What can hang from each mark:
domo: togul zaro
figu: liru lumiv
togul: domo voras
dukuz: gifi sadafat
sadafat: dukuz liru
zimen: liru lumiv pifete
liru: figu sadafat
zaro: domo
gifi: liru
voras: pifete togul
pifete: zimen

In the rows, 128 means zero.
Known rows, with every way that one mark hangs from another:
{zimen pifete}: [ 74 134 111 163  98  99  91 102  99 102 127 155 181 139 164 118 118  77
 144 120 126  87 176 133 134 157 150 145 117 106 123 137  96  98 158 132
 138 149 140 156 139 161 103 118 128 155 115 112  82 113  98 106 154]
{liru {figu lumiv}}: [ 89 129 105 135 113 116 116  97 104 107 140 145 143 114 126 121 153  75
 133  95 146  79 181  97 136 158 128 133 110 123 119 157 147 104 166 127
 163 179 126 150 121 138 102 120 161 165 102 109  76 175  79 148 134]
{zimen {liru figu {sadafat dukuz}} lumiv pifete}: [ 65 101 155 132  89  82  79  99  82  93 147 160 178 163 162  89  92 103
 121 159 148  76 178 143 114 176 112 158 122 142 159 199 156 153 126 132
 173 150 135 203 114 127 100 126 125 122 103  90  88 109 130 112 157]
{voras {pifete zimen} togul}: [ 67 141 122 129 119 141  92 116 141 117 193 128 157 101 135 108  89  98
 157 115  91  92 185 111 145 167 182 164 102 102  74 140  92  75 126 128
 150 140 125 136 143 140 119 100 163 160 102 131  87 152  99 158 188]
{voras {pifete {zimen liru}} togul}: [ 88 127 152 133 116 136  81 117 115 109 198 129 171 103 140 100  82 125
 127 134  89  80 181 128 148 183 197 139 100  96  86 134 104  91 117 128
 140 143 113 145 139 143 117 107 161 148  79 123  83 135 103 122 206]
{domo {togul {voras {pifete {zimen lumiv}}}} zaro}: [ 70 124 117 126  98 140 140 105 153 114 179 110 144 107 135  92 101  96
 167 165 102  79 193 120 134 169 156 181  89 129  41 139  80  74  97 141
 132 136 121 196 178 146 106  88 137 163 104  85  73 124 128 174 172]
{sadafat {liru figu}}: [ 93 129 136 157  99  93 139 100  81 139 133 144 140 153 129 114 123  99
 134 106 119  81 170 110 116 144 152 143 114 108 127 159 134 134 149 121
 143 135 162 136 108 164  94 132 129 160  95 123  94 156  84 144 165]
{figu {liru {sadafat dukuz}} lumiv}: [ 97 196 102 115  74 113  96 106 111 103 145 147 165 117 138 100 109 110
 105 120 131  58 171  80 141 158 120 152 130 128 162 191 151 101 138 145
 155 186 136 154 112 141 110  85 148 153  72 137  66 128 113 141 120]
{togul domo voras}: [ 73 141 135 144  98 103 172 128 107 107 108 138 159 130 156 112 139 104
 165  87 103  70 179 122 137 175 157 133 110 112 110 128  74 103 134 129
 105 141 118 145 143 195 113 153  96 167 106 130  80  69  93 133 129]
{dukuz gifi sadafat}: [141 169 117 138  99  99 123 133 117 111 121 182 194 132 160 138 116  94
 152 116 162  67 159 136 148 155 150 135 107 105 120 105 125 119 171 103
 124 132 143 135 142 169 108 108 104 129  91 115  94 102  66 145 145]
{gifi {liru figu}}: [ 93 119 122 147 113  99 146  81  73 126 139 150 166 143 135 120 127  96
 136 120 121 101 161 124 129 142 135 130 102 118 101 163 131 127 159 122
 126 138 150 160 106 152 112 144 130 167  87 121  79 139  82 109 168]
{zaro {domo {togul {voras {pifete zimen}}}}}: [ 43 120 114 135 107 125 176 109 139 112 181 105 142 101 153 109  81 113
 175 103  78  75 166 148 121 192 150 175 107  93  62 150  90  84  88 141
 123 145 137 146 157 152 114  85 105 179 117 115  75  83  91 119 181]
{togul {domo zaro} {voras {pifete {zimen lumiv}}}}: [ 59 116 162 118 113 142 182 134 148 111 156 115 156 106 149  97  94  98
 159 158  87  74 179 114 128 184 177 146  91 139  66 120  78  85  97 133
 118 143 108 187 171 166 120 106 114 178 102  82  80 113 119 175 148]
{voras pifete}: [ 82 138 108 139 100 107 118 114 102 116 154 123 162 119 150 121 101  96
 149 105 106  85 162 106 141 162 164 140 102 111  96 139 100  93 144 123
 121 143 127 147 147 147 112  95 133 176  97 115  77 155  87 138 175]
{figu liru lumiv}: [119 168 103 126 105 117 104 105 115 108 120 125 175  99 136 110 138  98
  95  94 140  67 178  95 153 147 166 118 114 110 126 142 122  88 146 136
 149 198 125 128 137 147 108 103 158 161  71 112  60 157  88 128 131]
{zimen {liru {sadafat {dukuz gifi}}} lumiv pifete}: [101 144 147 141  79  90  65 132 101  82 121 169 191 171 179  95  98 113
 116 153 162  67 150 165 119 188 132 136 120 139 170 168 149 149 129 129
 147 137 111 193 149 155 107  96 106 117  98  95  88  75 114 126 132]
{liru {figu lumiv} {sadafat {dukuz gifi}}}: [ 96 175 106 136  86 113 112 112 109 106 149 177 133 156 132 114 143  89
 149 111 154  68 158 112 119 177  87 159 117 151 158 190 173 134 164 134
 161 163 124 172 106 147 114 101 137 146 101 118  91 156  93 176 109]
{liru {figu lumiv} {sadafat dukuz}}: [ 73 161 108 124  83 106 109  95 104 107 166 167 132 140 123 108 125  86
 145 120 137  72 175  84 121 169  84 167 121 145 148 206 164 110 164 136
 170 171 143 177  97 132 106 113 151 156 104 126  87 155 103 158 127]
{sadafat {dukuz gifi} {liru {figu lumiv}}}: [ 92 190 112 144  80 113 134 119  89 124 116 169 124 193 121 110 150 102
 103 105 155  62 141 101 120 163 141 131 119 131 176 189 186 156 155 123
 159 170 144 143 129 172  99  89 136 151  92 106  92 175  69 178 106]
{zaro {domo togul}}: [ 67 124  92 143 105  88 127  94 122 110 146 122 170 106 148 119 130 106
 164  86 110  74 166 136 139 168 141 142 117  95 102 160 112  77 142 135
 148 131 148 139 151 149  95  98  94 158 112 145  86  82  72 115 170]
{sadafat dukuz}: [ 78 158 108 124  76 100 113  98 103 108 137 158 170 164 139 111 119 104
 131 109 127  72 178  86 146 158 133 143 123 127 144 175 125  98 161 136
 145 163 150 150 128 167  96 123 125 156  95 154  96 128  96 150 152]
{sadafat {dukuz gifi} {liru figu}}: [ 95 162 125 150  72  94 145 111  83 137 127 171 137 208 130 106 132 108
 125 111 137  69 149 112 119 153 136 145 119 127 170 183 171 167 147 123
 146 139 160 139 117 178 103 109 114 148  93 128 109 160  79 173 138]
{pifete {zimen lumiv}}: [100 121 157 118 112 119 114 122 156  90 134 114 182 112 140 115 101  92
 140 116 147  92 199 112 133 161 155 142 117 132  81 140 116  74 132 127
 173 173 119 157 144 146  97 125 152 144  92 124  91 121 105 167 164]
{gifi liru}: [106 153 122 151 105 106 126  96  86 118 121 149 184 135 144 123 118 108
 120 117 117  93 145 116 139 146 158 122 111 114 101 146 106 100 160 126
 114 135 143 151 123 171 109 126 119 168  83 136  75 105  83 104 161]
{zimen {liru {sadafat dukuz}} lumiv pifete}: [ 78 130 150 131  83  86  58 116  91  82 133 155 196 155 170  94  84 118
 110 156 141  72 163 133 128 180 131 143 127 133 156 185 136 127 128 135
 156 152 129 201 136 142  98 107 111 124  98 106  82  73 133 107 154]
{domo {togul {voras {pifete {zimen liru}}}} zaro}: [ 87 124 139 152  94 135 130  89 106 111 192 131 146 107 137  91  91 119
 141 179  76  55 185 129 125 190 160 164  97 108  66 137  83  87 110 148
 104 128 125 194 162 152 111  99 130 161  90 103  76 101 133 121 190]
{domo {togul {voras pifete}} zaro}: [ 67 139  77 150  85 124 146  93  97 130 171 136 133 122 142  98 127  98
 172 147  81  68 177 117 142 163 153 174  88 107  66 136  67  87 121 144
  95 112 130 179 168 156 107  88 114 176 108  99  67 123 114 144 165]
{togul domo}: [ 92 145 136 151 103  87 134 124 119 107 121 135 180 112 146 121 135  99
 151  90 117  74 178 104 136 168 155 118 111 120 115 140 102  84 153 118
 130 140 126 149 139 179 110 141 103 161  98 146  85  92  85 144 141]
{gifi {liru {figu lumiv} {sadafat dukuz}}}: [ 80 171 112 131  89 110 124  89  80 113 151 174 144 149 123 112 119 108
 120 135 126  85 140  92 120 161  94 156 115 147 140 217 167 130 162 131
 143 155 148 181  92 137 112 107 141 162  85 126  73 134  93 123 128]
{dukuz {gifi liru}}: [122 160 117 157  99 113 131 112  91 118 115 157 176 146 147 128 132 109
 128 110 132  91 135 144 138 158 159 113 101 115 110 134 125 130 157 119
 106 131 129 153 139 180 120 109 108 156  82 125  84 102  74 119 144]

Rows:
[110 123 178 140 116 126  99 103 111  88 173 144 150  84 121 112 103 100
 127 132 125  64 187 123 103 189 112 146 120 128 108 167 159 105 147 132
 170 175 117 182  89 122 114 129 168 135  88 114  80 133 117 123 156] : {pifete {zimen {liru {figu lumiv} sadafat}}}
[ 68 124 127 109 123 142  88 136 162 109 174 107 166 101 142 102  88  96
 153 122 112 100 192 119 153 166 198 156  97 120  64 141  99  79 103 121
 167 151 105 137 164 134 110  94 168 152  92 106  84 157  95 172 186] : {voras {pifete {zimen lumiv}} togul}
[ 79 151 124 141  87  93 140  77  68 123 161 174 150 166 133 104 102 109
 144 144 110  92 150 106 115 156  97 169 114 140 131 210 151 135 152 132
 135 126 167 187  83 149 113 128 118 156  93 143  91 111 113 121 155] : {gifi {liru figu {sadafat dukuz}}}
[119 109 185 120 115 119  97 116 135  78 134 116 194 108 138 109  97 115
 114 128 151  76 193 130 131 173 166 117 116 128  95 141 124  90 123 125
 164 176 109 166 142 146  97 129 149 131  73 119  86 106 110 131 180] : {pifete {zimen liru lumiv}}
[ 43 120  77 140  95 108 168 109 104 118 158 109 142 118 165 109 105 121
 175  91  80  74 147 150 131 181 153 159 107  86  80 147  81  97  95 137
 107 135 130 136 169 155 109  85  85 187 115 111  65  85  75 108 173] : {zaro {domo {togul {voras pifete}}}}
[ 53 138 122 138  96 123 175 119 101 125 152 138 150 122 154 102 122 100
 166 135  66  67 158 109 135 179 167 143  93 112  98 119  63  96 122 139
  85 116 115 171 153 181 120 113  95 191 109  96  77 106 108 150 146] : {togul {domo zaro} {voras pifete}}
[ 52 147 144 139 128 120 118 139 153 115 183 124 165  92 134 109  96 103
 168 104  81  85 185 111 140 182 191 150  95 114  80 148  94  78 120 123
 138 128 122 138 150 158 127 104 135 159 103 134  86 130  91 160 167] : {voras {pifete zimen} {togul domo}}
[114 179 128 144 109 103 134 118  91 127 126 168 154 138 124 136 122  97
 112 120 153  69 153  99 128 139 152 140 113 105 137 154 166 138 165 104
 158 160 169 130 114 153  92 104 129 150  87  90  80 152  59 136 133] : {dukuz {sadafat {liru {figu lumiv}}}}
[ 65 138 130 140  90 125 173 112 110 116 124 153 159 124 147 100 144  98
 159 130  90  59 176 114 138 168 155 136 102 120 103 117  70  89 146 139
 101 124 119 174 141 196 109 141  91 172 100 122  88  83 110 150 132] : {togul {domo zaro} voras}
[128 173 126 163  94 109 122 117  94 115 121 161 166 134 153 125 112 110
 147 128 120  91 121 142 121 163 135 143 107 119 108 138 128 123 153 117
 100 103 119 173 123 172 124 106 103 144  91 132  85  77  97 120 139] : {dukuz {gifi {liru sadafat}}}
[ 86 140 118 137 106 115 107 103 108 110 153 147 134  99 128 120 132  76
 156 105 136  78 176 105 126 164 104 155 115 130 112 166 139 102 164 128
 162 155 121 167  98 130 108 120 150 153 108 113  75 150 101 147 133] : {liru {figu lumiv} sadafat}
[109  88 198 129 117 107 102 109 123  88 172 124 169  99 132 101  85 104
 141 142 141  82 201 143 106 177 124 149 117 139  97 163 138 113 123 125
 175 150 118 191 104 116 108 139 152 122  85 110  92 113 131 137 179] : {pifete {zimen {liru figu sadafat} lumiv}}
[ 42 102 121 116 116 128 169 121 155  98 163  83 149 100 155 102  82 116
 169 107 106  83 168 160 124 187 156 168 106 111  53 155  94  91  74 137
 142 155 120 149 185 137 110  85 103 171 110  92  67  82  87 137 174] : {zaro {domo {togul {voras {pifete {zimen lumiv}}}}}}
[ 81 140  86 151  79 122 136  83 107 120 140 153 144 126 139  97 146  95
 169 141 101  65 195 116 148 159 131 167 100 107  86 134  68  78 145 148
 112 115 135 177 150 173  95 121 117 160 110 126  80  93 113 144 152] : {domo {togul voras} zaro}
[ 57 133 154 139 106 140 183 118 130 117 171 134 145 111 144 103  93  97
 164 150  62  70 176 108 121 190 166 154  94 123  73 117  71  82 114 137
  96 132 125 179 146 177 125 114 116 184 109 106  86 111 124 159 155] : {togul {domo zaro} {voras {pifete zimen}}}
[ 78 103 197 124 114 124 160 150 127  88 140 100 174 109 159 100  84 133
 131 122 105  74 169 142 129 203 190 120 100 128  87 132  93 112  79 120
 120 162  90 164 173 161 124 129 114 159  80  88  69  84 107 131 164] : {togul domo {voras {pifete {zimen liru lumiv}}}}
[ 74 173 117 136  84 106 132 102  88 123 128 159 131 178 117 107 134 104
  97 115 139  70 158  71 121 155 137 139 125 130 167 204 173 134 155 130
 167 177 161 143 108 163  91 107 144 165  90 122  83 178  79 157 120] : {sadafat dukuz {liru {figu lumiv}}}
[ 69 139 124 134  75  90 116  85  93 115 166 167 143 154 138 104 111  93
 167 117 121  79 183  98 121 157  86 178 121 137 143 199 146 120 155 135
 157 134 160 172  83 142 105 133 129 152 102 146  98 136 119 155 155] : {liru figu {sadafat dukuz}}
[ 87  80 154 142 118  85  88 102  81  97 126 136 191 144 162 104 127  92
 116 136 155  85 187 165 128 162 152 124 109 123 130 152 135 137 129 123
 165 160 120 178 137 131  99 137 135 129  98  69  75 131 102  99 171] : {zimen {liru figu} lumiv pifete}
[ 55 132 143 114 134 141 117 136 173 118 181 120 172  87 133  95 101  95
 157 156  85  83 191 106 147 174 205 148  85 134  69 135  93  69 107 125
 151 121 105 176 174 154 118  91 136 156  94  99  90 141 109 195 166] : {voras {pifete {zimen lumiv}} {togul {domo zaro}}}
[ 54 146 140 136 124 135 123 121 152 125 201 139 163  89 127  99 108  93
 158 151  62  77 187 100 141 179 194 151  88 116  78 133  84  63 127 132
 132 114 125 164 150 157 120  94 136 166 100 125  95 139 111 173 170] : {voras {pifete zimen} {togul {domo zaro}}}
[142 183 116 144 122 111 144 117  94 117 121 188 177 134 140 146 135  92
 120 130 171  84 127 137 132 152 133 123  95 120 117 138 172 155 175  98
 130 152 147 144 124 154 120 105 120 145  81  81  71 132  50 116 122] : {dukuz {gifi {liru {figu lumiv}}} sadafat}
[111 102 191 146 106 112 113  92 104  99 181 145 157 100 131 107  90 100
 151 136 112  73 199 135  94 183 111 157 117 125 103 163 140 113 143 127
 154 140 129 188  80 128 112 145 152 134  91 135  93 117 135 119 187] : {pifete {zimen {liru figu sadafat}}}
[ 53 152 101 134 116 125 118 123 122 132 181 144 165  97 140  98 125 100
 157 136  65  77 176  99 160 170 195 137  85 113  95 129  83  78 131 133
 117  94 121 158 155 164 117  93 118 171 101 116  87 141  97 167 164] : {voras pifete {togul {domo zaro}}}
[ 98 126 148 168  97  94  67 109  73  91 146 161 186 122 172 107  93 104
 130 144 114  72 163 149 119 181 135 140 120 103 135 146 106 114 147 129
 132 123 122 185 117 147 112 120 116 134 108 116  83  67 123  74 165] : {zimen {liru sadafat} pifete}
[133 185 129 153 110 108 138 135 100 126 118 183 154 146 139 136 138  94
 115 116 169  65 134 122 122 151 152 132 108 106 145 136 173 155 166  94
 147 148 149 126 129 162 103  95 121 133  86  83  83 149  54 153 113] : {dukuz gifi {sadafat {liru {figu lumiv}}}}
[ 92 146 171 128  93 117  99  96 107  86 182 163 150 122 115 101  98 109
 116 143 134  58 182  96 104 191  97 156 129 145 142 204 184 113 145 138
 176 185 135 186  81 127 108 124 166 133  84 130  88 137 124 134 148] : {pifete {zimen {liru {figu lumiv} {sadafat dukuz}}}}
[ 88 112 133 153 120 108  79  96  73  95 134 162 172 129 149 108 141  81
  99 123 145  72 169 144 126 177 145 117 112 113 144 159 148 129 161 126
 156 184 120 170 123 136 100 124 151 148 102  74  65 145  97  82 145] : {zimen {liru {figu lumiv}} pifete}
[118 177 113 127  99 116  96 112 118 103 141 134 163  84 143 110 118  97
 118 110 124  67 175 101 137 156 141 142 119 111 125 154 129  91 139 136
 149 173 121 150 114 137 115  91 152 151  78 115  58 124 106 132 125] : {figu {liru sadafat} lumiv}
[103 192 121 155  62 101 126 124  93 125 116 164 154 200 140 109 124 121
 112 114 136  64 137 109 128 159 157 134 125 115 173 170 152 141 146 125
 130 135 149 137 136 199  97  96 108 147  86 144 103 122  80 165 126] : {sadafat {dukuz gifi} liru}
[ 57 138 128 144  98 104 177 136  99 117 131 122 151 129 165 111 115 109
 166  93  84  79 158 122 140 180 171 137  96 111  97 132  70 107 117 126
  87 133 117 143 160 172 126 121  94 188 108 111  68 100  92 134 143] : {togul domo {voras pifete}}
[ 99 157 117 144  87 100 148  93  73 130 129 178 160 196 132 114 141 104
 127 123 138  87 136 130 124 157 120 134 104 141 145 182 166 162 159 125
 126 141 156 162 113 171 117 123 117 154  84 124  93 145  80 138 143] : {sadafat {dukuz {gifi {liru figu}}}}
[105 140 186 116  83 112  91 117 131  77 163 138 184 126 140  95  67 128
 121 160 137  71 183 114 122 184 126 149 132 146 129 187 153 100 121 130
 173 165 123 191 119 140  99 120 139 122  73 144  97  82 133 148 167] : {pifete {zimen {liru {sadafat dukuz}} lumiv}}
[ 72 153 130 141  74  90 142  95  75 138 133 159 141 189 125 103 121 109
 118 115 121  75 171  89 122 146 136 151 123 125 162 199 152 148 144 131
 153 147 178 146 105 172  90 123 123 162  88 137  99 158  92 156 157] : {sadafat dukuz {liru figu}}
[112 182 111 143  74 108 137 110  85 115 120 173 181 189 146 119 125 120
 115 124 132  83 127 123 136 160 141 127 113 127 141 172 146 138 157 126
 111 142 144 156 139 184 116 108 109 157  79 141  93 103  76 132 140] : {sadafat {dukuz {gifi liru}}}
